Each row was made from one path, in order. Every step used is in the known rows, and no mark comes twice. Write each row's path.
Known rows
A, X, L, W, U: [ 0.29 -1.12 -4.02 -0.11 -0.08 -2.31  0.57 -0.90  1.68 -0.52  2.08  5.13
 -1.69  0.80 -2.00 -0.47 -3.06 -1.76 -0.96 -2.00 -1.15 -0.34  1.12  0.21
  1.09  4.62]
U, W, B: [-0.87 -1.08  0.05  2.57  0.22 -0.89 -0.43  0.92 -0.78 -1.83 -0.34  2.12
 -0.98  0.80 -2.11 -0.33 -0.80 -0.85  1.24 -1.65 -0.78 -0.37  0.31 -0.29
  2.43  0.82]
B, T: [-0.08  0.12 -0.24 -1.13 -0.92  1.73  0.58  0.96 -1.56 -0.69 -1.22 -1.95
 -0.21 -0.39  0.58 -0.23 -0.03  0.40  0.93  0.39 -0.57  0.03 -0.20 -0.59
  0.69  0.39]
B, W, L, T, A, X: [ 0.39 -1.60 -0.65  1.80 -1.01 -1.26  1.08  0.81  3.44 -1.58 -3.23  2.29
  2.82 -0.24 -1.15  1.37 -3.56 -1.41  1.07 -1.61 -0.57 -0.48 -0.26  1.05
  1.93  0.41]
A, X, L, T: [ 0.72 -1.89 -2.17 -4.27 -0.26 -3.22  1.11 -1.10  4.02 -2.11 -1.35  3.66
 -0.26  0.52 -0.60 -0.16 -2.16 -0.45 -0.53 -0.59 -1.11  0.62 -0.79  0.36
 -0.09  2.20]
L, W, U, C: [ 0.24 -0.04 -1.15  1.09  0.80  0.56 -0.47  1.19 -1.07  0.26  0.86  2.89
  0.71 -1.04 -0.78 -0.63 -0.51 -2.89 -0.04 -2.08 -0.54 -0.56  0.93  0.25
  2.36  3.69]
L, W, B, T, A, X: [-0.09 -1.72 -1.98  1.74 -0.94 -0.50  1.13  3.02 -0.53 -1.38 -2.65  2.24
 -2.00  1.18 -1.15 -0.38 -4.36  2.99  2.00 -1.01 -1.17 -0.58  1.60 -0.72
  2.85  3.53]
X, L, W, U: [-0.04 -0.03 -3.44  0.24 -0.10 -0.63  0.43  0.10  1.08 -0.43  2.26  3.23
 -0.48  0.70 -2.21 -0.76 -2.61 -2.90  0.04 -1.76 -0.97 -0.56  0.84  0.51
  1.99  3.57]
C, U, W, B, T, A: [-1.62 -1.04  1.43  1.85 -0.21 -0.72  0.32  2.32 -2.37 -0.58 -2.57  1.88
 -0.16  0.89 -2.95  0.04 -3.53  0.07  2.54 -2.51 -2.18 -0.66  1.00 -0.95
  2.73  2.52]
C, U, W, B, T: [-1.39 -1.21  0.92  2.42  0.24 -0.54  0.47  0.70 -3.12 -1.28 -0.78  2.51
 -0.28  0.46 -1.47 -0.08 -1.75 -1.32  1.79 -2.38 -1.81 -0.10  0.98 -1.52
  2.39  1.98]
C, U: [-0.47 -0.11  1.32  0.68  0.82 -0.95  0.45 -0.86 -0.60  1.12  0.42  2.15
  0.83  0.10  0.55  0.18 -0.75 -0.71 -0.32 -1.06 -0.52  0.16  0.91 -0.60
 -0.52  0.95]
W, B, T, L, X: [-0.60 -1.61 -2.41  4.25 -2.62  1.36  0.50  1.93 -2.80 -0.85 -1.08  1.63
 -0.72 -0.58 -1.70 -0.12 -4.67  2.51  2.42 -0.48 -0.79 -0.22  1.09 -1.31
  2.21 -0.85]
U, W, B, T, A: [-1.10 -0.93  0.12  1.27 -1.22  0.64 -0.05  3.18 -1.52 -1.86 -3.02  0.06
 -0.49  0.90 -3.12 -0.13 -3.18  0.66  2.98 -1.48 -1.53 -0.89  0.07 -0.43
  3.34  1.67]
X, L: [-0.17 -0.35 -1.21 -2.03 -0.06 -0.44  0.29 -0.15  1.10 -0.58  0.61  1.55
 -1.07  0.86 -1.42  0.37 -1.18 -0.13 -0.20 -0.46 -0.80  0.11 -0.70  0.40
  0.49  1.16]
B, T, A, X: [ 0.03 -0.92 -0.52 -2.13 -1.47  0.12  0.33  1.36  0.09 -0.12 -2.97 -0.07
 -1.17  0.41 -0.76  0.21 -2.85  2.69  0.92  0.04 -1.12 -0.34  0.16 -0.58
  0.39  2.07]
A, X, L, T, B, W: [-0.09 -4.38 -0.50 -3.97 -1.05 -1.97  2.48 -0.76  3.24 -1.63 -2.02  5.23
 -1.40 -0.08 -0.06 -0.66 -2.40  0.37 -1.43 -1.28 -0.70  0.33 -2.22  1.46
  1.78  1.38]
T, L, X: [-0.25 -0.98 -1.86  4.29 -1.65  0.08 -0.39 -0.21  0.22  0.39  0.16  0.78
  0.36 -1.84 -1.59 -0.50 -2.50  1.09  1.04 -0.07 -0.10 -0.03  0.27 -0.48
 -0.12 -0.44]
A, T, B, W: [-0.72 -2.25  0.16  0.70 -0.75  1.77  0.18  0.10 -0.30 -0.15 -1.05  0.83
 -3.19  0.10  1.34 -0.61  0.06  1.30 -0.80 -0.50  0.67 -0.94 -2.34  0.94
  1.17 -1.12]
X, L, T, B: [ 0.08 -3.12 -1.79 -4.65 -0.93 -2.07  1.63 -0.49  3.19 -1.07 -2.50  1.60
  0.68 -0.22  0.19 -1.41 -2.56  0.03  0.07 -0.24 -0.63  0.38 -1.88  1.85
  0.65  0.69]
X, L, W, B: [-0.39 -1.43 -2.67  1.70  0.45 -1.42  1.17  1.31  0.14 -1.64  0.78  3.96
 -1.80  1.54 -1.80 -0.27 -2.59  0.27  0.71 -1.57 -0.91 -0.05  0.99  0.24
  3.20  2.78]
W, U: [ 0.11  0.69 -1.20  0.14 -0.67  0.22 -0.24 -0.12 -1.22  0.61  1.44  2.34
  0.69  0.49 -1.03 -0.25 -1.88 -1.82 -0.34 -1.10 -0.21 -0.66  0.77  0.25
  0.85  0.00]
B, T, L, W, U: [-0.23  0.77 -3.22  3.96 -1.65  2.49  1.00  1.26 -1.29 -0.28  0.01 -0.27
  1.55 -2.65  0.19 -1.24 -2.67 -1.83  1.52 -0.95 -0.99 -0.74  1.86 -0.61
  1.88  1.70]
A, X, L: [ 0.09 -1.49 -1.81 -2.85 -0.06 -2.24  0.40 -1.16  1.94 -0.88  0.49  3.82
 -2.22  1.17 -1.07  0.50 -1.54  0.86 -1.11 -0.64 -1.01  0.30 -0.38 -0.12
 -0.22  2.47]
X, L, T, A: [ 0.30 -1.11 -1.51 -4.56 -0.70 -1.90  0.92  1.40  4.20 -1.06 -2.62  0.99
  0.99  0.44 -2.19 -0.25 -3.25  0.03  1.00 -0.76 -1.20 -0.25 -0.98  1.44
  0.88  1.76]
C, U, W, B, T, L, X: [-1.76 -2.09 -0.70  6.71 -1.51 -0.59  0.19  0.68 -2.56 -1.08 -1.04  3.98
  0.11 -1.34 -3.02 -0.52 -3.95 -0.32  2.80 -2.42 -1.91 -0.33  1.21 -1.99
  2.47  1.57]

Which path is each row?
[ 0.09 -0.94 -2.89  5.46 -1.40 -1.47 -0.91 -0.78  0.33 -0.55 -0.17  0.34
  2.01  0.18 -1.87  0.41 -1.97 -1.00  1.66 -0.24  0.09 -0.10  0.33 -0.13
  0.21 -0.36]
W, L, X
[-0.20 -0.78 -3.41  4.89 -1.74  0.50 -1.45 -0.40  1.13 -0.50 -0.36 -0.32
 -1.73 -1.53 -0.84 -0.43 -2.56  1.76  1.04  0.03  0.35 -0.66 -0.52 -0.57
 -0.61 -0.87]
A, T, L, X
[-1.68 -0.87  0.59  4.99 -0.46  0.41  0.82  0.91 -2.20 -1.15 -1.10  2.29
  0.84 -1.51 -1.05  0.21 -3.12 -1.04  2.21 -2.44 -2.09 -0.21  1.46 -1.64
  2.35  1.25]
C, U, W, B, T, L
[ 0.17  0.42 -2.27  2.72  0.04 -0.12  0.05  0.40 -0.16  0.29  1.55  1.66
  0.70  0.01 -0.77 -1.05 -1.51 -2.58  0.35 -1.37 -0.16 -0.70  1.45  0.25
  1.35  2.23]
L, W, U
[-0.38 -1.44 -1.19  6.86 -1.49  0.28 -0.08 -0.07 -0.83 -0.65  0.56  1.47
  1.01 -0.03 -2.36  0.89 -1.01 -2.09  1.11 -1.18  0.17 -0.46 -0.36  0.04
  2.04 -0.82]
B, W, L, X
[-0.23 -2.85 -1.24 -3.55 -1.58 -0.24  1.91  0.07  0.92 -0.61 -0.22  5.38
  0.33  0.13 -1.18 -1.02 -3.51 -2.93 -0.87 -2.19 -0.70 -0.48 -1.79  2.18
  2.82  0.23]
X, L, T, B, W, U
[-0.35 -3.47 -0.05 -3.93 -0.96 -0.53  2.14  0.23  2.06 -1.12 -1.71  3.10
 -0.46 -0.40 -0.24 -1.01 -1.49 -0.71 -0.50 -1.21 -0.52  0.03 -2.62  2.04
  2.40  0.16]
X, L, T, B, W
[-0.20 -2.33 -3.56  0.13 -0.73 -0.95  1.78  1.34 -0.36 -2.59 -0.61  3.94
 -3.39  1.55 -1.22 -0.17 -3.47  1.41  0.78 -1.39 -1.66  0.17  0.95 -0.97
  3.28  4.22]
A, X, L, W, B, T
[-0.61 -1.67 -1.34  0.64 -1.43  2.21 -0.26 -0.09 -1.27  0.25  0.31  2.96
 -2.56  0.44  0.33 -0.48 -2.39 -0.50 -1.01 -1.48  0.44 -1.40 -1.60  1.13
  1.74 -1.01]
A, T, B, W, U
[ 0.14  0.42 -0.13 -1.97  0.20  0.82 -0.88  0.72 -1.88  0.56  0.56  3.34
  0.78 -0.22 -0.98  0.59 -1.33 -2.56 -0.56 -1.83 -0.60 -0.43  0.11  0.18
  1.57  1.47]
W, U, C
[-1.03 -2.38 -1.69 -1.70 -1.29 -1.60  0.37  1.97  0.35 -2.76 -2.34  3.91
 -2.88  1.92 -4.29  0.46 -4.86  1.63  1.81 -2.12 -2.59 -0.54 -0.25 -0.53
  3.13  3.94]
U, W, B, T, A, X, L
[ 0.43 -4.24 -2.34 -5.35 -0.95 -3.58  1.80 -1.64  4.23 -1.43 -2.51  3.99
 -0.22  0.15  0.24 -1.18 -3.36  1.34 -0.92 -0.36 -0.89  0.66 -1.52  1.35
 -0.05  1.82]
A, X, L, T, B
[-0.16 -2.88  1.11 -1.12 -0.89 -0.01  2.06  0.48  0.94 -0.63 -2.42  1.09
  0.67 -1.36  1.09 -1.14 -0.40 -0.36 -0.17 -0.71  0.22 -0.05 -2.01  1.65
  1.89 -1.16]
L, T, B, W
[-0.08 -0.86 -2.31  0.30  0.44 -0.86  0.78  0.40  1.98 -1.19  0.73  0.88
 -1.15  0.17 -1.09 -0.78 -0.30 -0.59  0.45 -0.82 -0.72  0.00  0.07  0.29
  1.40  3.34]
X, L, W
[-0.33 -0.89 -0.15  4.14  0.70 -3.28  0.26 -1.71  3.03 -2.10 -2.18  0.67
  5.36 -1.41 -0.71  0.17 -0.77 -5.43  2.14 -2.18 -1.28  0.10  0.59  0.02
  0.52  1.70]
C, U, W, L, T
[-0.27  0.46 -2.42  2.93 -0.66  1.74 -0.63 -0.21  1.83 -0.68 -1.07 -1.67
 -0.66 -1.58  0.96  0.16 -1.41  1.20  0.47  0.09  0.07 -0.64 -0.23 -0.32
 -0.50 -0.89]
A, T, L
[-0.24 -2.91 -1.70  2.76 -0.91 -2.88  0.14 -1.21  3.80 -2.41 -4.13 -1.10
  4.48 -1.96 -0.26 -1.29 -1.72 -3.22  2.03 -0.78 -0.49  0.00 -1.25  1.50
  1.15  0.32]
U, W, L, T, B
[-0.67 -1.37 -2.56  0.48 -1.01  0.24  1.46  3.86 -0.64 -1.44 -1.93  1.58
 -1.93  1.72 -2.70 -0.46 -4.78  2.11  2.48 -1.46 -1.59 -0.68  0.81  0.16
  4.05  3.74]
X, L, W, B, T, A
[-0.22 -3.09 -0.01 -5.85 -0.74  0.47  1.45  0.72  0.22 -0.68 -1.11  6.32
  0.42 -0.68 -1.36 -0.59 -2.84 -3.12 -1.17 -3.12 -0.96 -0.37 -2.39  2.06
  4.02  1.76]
X, L, T, B, W, U, C
[-0.58 -0.82 -0.24  3.57  0.30 -3.41  0.06 -0.13  3.79 -1.07 -3.63  0.10
  5.84 -1.08 -2.16  0.23 -2.93 -4.05  2.90 -2.27 -1.61 -0.41  0.58  0.57
  0.83  2.11]
C, U, W, L, T, A
[-0.26  0.02 -1.80  4.13 -1.03  2.28  1.15  1.58  0.03 -0.93 -1.37 -2.79
  1.00 -3.21  1.27 -1.15 -0.69  0.03  2.02 -0.01 -0.72 -0.26  1.06 -0.86
  1.40  1.91]
B, T, L, W
[-0.33 -0.12  1.49 -0.72  0.12  2.59 -0.17  1.49 -3.09  0.58  1.29  4.75
 -0.24 -0.31 -1.31  0.70  0.04 -3.05 -1.14 -2.82 -0.46 -1.00 -0.66  0.33
  3.51  1.05]
B, W, U, C
[ 0.24 -2.58 -0.73 -2.02 -0.78 -1.51  1.18 -0.21  2.21 -0.59 -3.39 -0.35
  1.88 -1.13  1.63 -1.74 -1.59  0.36  0.36  0.25  0.18  0.38 -1.19  1.38
  0.23 -0.62]
L, T, B
[-0.90 -1.03  0.00  1.70 -0.86  0.44  0.15  1.62 -2.40 -2.59 -1.38  0.51
 -1.11  0.34 -1.81 -0.60 -0.98 -0.47  2.07 -1.36 -1.30 -0.39  0.03 -1.06
  2.93  0.97]
U, W, B, T
[-0.17  0.35 -1.89  2.07 -0.84  3.12  0.36  2.12 -1.90 -0.11 -0.75  0.56
  1.71 -3.39  0.13 -0.64 -2.07 -2.28  1.35 -1.86 -1.37 -0.56  1.21 -0.61
  2.91  3.57]
B, T, L, W, U, C
[-0.47 -1.99 -2.16 -3.54 -1.58 -0.66  1.29  2.14 -0.43 -1.37 -2.18  4.55
 -3.00  2.82 -2.64  1.03 -5.92  3.42  1.12 -1.19 -2.01 -0.35  0.41 -0.46
  2.43  2.65]
W, B, T, A, X, L
[-0.73 -1.73  0.51  0.08 -1.22  1.59  0.82  0.21 -2.48  1.14  0.66  4.51
 -0.36  0.06 -0.54 -0.58 -2.35 -1.44 -1.01 -1.58  0.22 -0.89 -0.83  1.31
  2.41 -0.77]
T, B, W, U
[-0.76 -3.46 -1.23  5.90 -2.06 -0.30  0.33 -0.22 -0.83 -0.03 -0.69  2.59
  0.81 -0.16 -1.44 -0.09 -2.53 -0.59  0.95 -0.81  0.53 -0.41 -1.22  1.09
  2.13 -1.12]
T, B, W, L, X
[ 0.00 -0.98 -3.88 -1.92 -1.60 -0.53  0.71  1.43  1.00 -0.62 -0.73  3.29
 -1.58  1.08 -2.71 -0.56 -5.41 -0.14  0.78 -1.81 -1.98 -0.87  0.85  0.06
  2.10  5.62]
B, T, A, X, L, W, U
[-1.20 -2.12  0.58  1.50 -0.39 -2.08  0.51  1.31 -1.20 -0.80 -2.67  4.56
 -1.32  0.99 -2.72  0.52 -4.53  1.32  1.86 -2.63 -2.44 -0.42  1.29 -1.41
  2.14  3.55]
C, U, W, B, T, A, X
[-0.36 -0.30 -3.87  7.08 -0.10  1.27  0.19  1.56  1.21 -1.59 -0.58  0.62
 -1.43 -0.77  0.33 -0.49 -2.76  1.49  1.49 -0.96  0.10 -0.76  1.26 -0.42
  1.87  0.67]
A, T, L, W, B
[-0.14 -1.57 -2.89 -1.41 -0.97 -0.81  1.06  1.60  1.85 -1.38 -2.05  1.01
 -2.21  0.39 -1.73 -0.43 -3.47  2.06  1.29 -0.76 -1.71 -0.32  0.00 -0.15
  1.51  5.51]
B, T, A, X, L, W
[-0.67 -3.30 -2.88  6.60 -2.20  0.30 -0.77 -0.45  0.22 -0.61 -1.34  1.26
 -1.35  0.15 -0.52 -0.02 -2.51  0.19  0.85 -0.65  0.81 -0.99 -1.92  0.94
  1.47 -1.07]
A, T, B, W, L, X
[-0.33 -0.95 -2.10  3.40 -2.59  1.39  0.15  0.84 -1.16 -0.19 -1.19 -0.84
 -0.15 -2.23 -0.96 -0.61 -2.63  1.38  1.79  0.31 -0.66 -0.16  0.08 -1.01
  0.39 -0.18]
B, T, L, X
[-1.18 -0.71 -0.59  4.42 -1.31  1.56  0.52  1.66 -1.47 -2.37 -1.69  0.21
  0.21 -1.54 -1.39 -0.10 -2.23 -0.44  2.51 -1.28 -1.64 -0.41  0.60 -1.22
  3.03  0.24]
U, W, B, T, L
